Each row was made from one path, in order. Every step used is in the known rows, and no mark comes twice. Write each row's path.
Known rows
lodo gedig kelis: [-12 -34 -39  -7   9 -19 -32 -25  -7 -39  55 -14 -27 -11 -29  53]
libus sanor kezon vabin lodo gedig kelis: [-57 -46  -9  59  -3   1 -13  18  12 -11  30 -33 -45   1  -7  42]
sanor vuzi vabin: [-44 -67 -16  46   9 -12 -18 -21  -5   4   8 -25  -5  16  25  19]
gedig kelis: [-25 -33 -40  41  21 -20 -22   2   6 -24  42   4  -3  25   9  44]
vabin lodo gedig kelis sanor: [-40  -9   2   3  -1  -3 -35 -10  11 -10  42  -6 -39 -24 -39  45]
kezon vabin lodo gedig kelis sanor vuzi: [-32 -34  -5  18  -8  -9 -19  -1 -17   7  -2 -11 -15 -17 -16  25]
gedig kelis sanor: [-26 -29 -19  46  29   3 -15   2  14 -20  39   2 -36  23  -2  40]
libus sanor vuzi vabin lodo: [-84 -54   7  74  -7  -6 -27   2  27   8  14 -33 -25   5  13  33]
kezon vabin libus: [ -2 -33 -14  31  17 -27 -47   8 -32  -5  16 -11  38 -25  15  34]
gedig kelis sanor vuzi vabin libus: [-21 -38  -7  61  14   3  -5  -9   8  -8  37 -12 -43  44  16  26]
gedig kelis sanor kezon vabin vuzi: [-16 -41 -15  55  13   9   3   5  13 -21  38 -11 -44  39   8  19]
lodo gedig: [-18 -35 -29 -18  17 -16 -51 -26 -11 -36  49 -20 -16 -47 -37  55]
vuzi vabin lodo gedig: [-38 -43   6   3  11 -13 -32  -7 -17  -8   8  -4  11 -19 -15  45]
gedig kelis sanor vuzi vabin lodo: [-38 -38  -5  57  10   6   0  -5  14  -1  24  -6 -47  41   8  25]
libus sanor kezon: [-63 -48 -12  68  19   3 -28  17  25 -18  42 -34 -40  -6   2  45]
kelis gedig: [ -9 -42 -16   3  15 -36 -48   2  20 -33  27 -26 -38 -41 -14  36]
vabin lodo gedig: [-43 -12  -2  -8   2 -13 -52 -12   5 -10  39  -9 -16 -47 -40  48]

Which path is each row?
[-23 -24   4  64  14  -8 -50   6  11 -16  70 -38 -23  -8  15  44] -> vabin libus sanor kezon
[ -5 -38 -12   8   2  -4 -20 -32  -9 -27  52 -26 -53   5 -20  41] -> lodo gedig kelis sanor vuzi vabin libus
[-36 -41  11  11  11  -3 -18  -5 -12  -7  10  -2 -10  -3 -16  43] -> vuzi vabin lodo gedig kelis sanor
[-29 -57  -6  52   4 -14 -25 -23  -8   5  23 -31  -4  18  32  18] -> sanor vuzi vabin libus
[-27 -31 -15   8  -3 -21 -29   5 -23  -1   2  -2  12 -25 -17  37] -> kezon vabin lodo gedig kelis
[-37 -13   1   8   0   4 -25  -8  10 -11  46 -12 -54 -16 -38  42] -> vabin lodo gedig kelis sanor kezon
[-44 -44  18  33  14  20 -18 -20   8   3  15 -23 -59  -9 -15  22] -> kelis sanor vuzi vabin lodo gedig
[-19 -34  -5  49   9 -24 -47  15 -20  -3  17 -19  27 -23  15  38] -> kezon vabin libus sanor
[-47 -55  -9  37 -11 -11 -10 -25  -2   7  13 -25 -24  22  11  19] -> sanor vuzi vabin lodo gedig kelis
[-12 -31 -24  -3  14  -3 -27 -24  -2 -37  53 -15 -49 -13 -36  51] -> lodo gedig kelis sanor
[-33 -44  10  16  12   3  -9  -3 -13  -8  14  -8 -24   5 -14  39] -> vuzi vabin lodo gedig kelis sanor kezon
[-25 -51  10  54  20 -10 -30   6 -13 -12  31 -24   7   8  23  42] -> vuzi vabin libus sanor kezon
[-23 -40  -5  56   1 -23 -41   8 -17   3  15 -26  16 -14  22  29] -> kezon vabin libus sanor vuzi
[-26 -32 -12  52  19  12   3  12   6  -9  30  -3 -51  31  -1  29] -> gedig kelis sanor kezon vabin lodo
[-57 -56  -6  70   1  -2 -22  19  21 -15  29 -38 -25  -1  11  29] -> libus sanor kezon vabin vuzi
[ -6 -40 -26   2  11   2 -12 -18 -13 -32  44 -20 -56  -6 -32  43] -> lodo gedig kelis sanor kezon vabin
[-34 -25   6  68   0 -16 -56  -6  17  -5  62 -40 -17  -7  21  38] -> vabin libus sanor vuzi
[-44 -15   2  10 -10  -2 -29 -17  14  -3  39 -14 -50 -14 -33  36] -> vabin lodo gedig kelis sanor vuzi
[-30 -31 -10   3   1 -21 -38   5 -24   0  -1  -5  17 -42 -21  37] -> kezon vabin lodo gedig
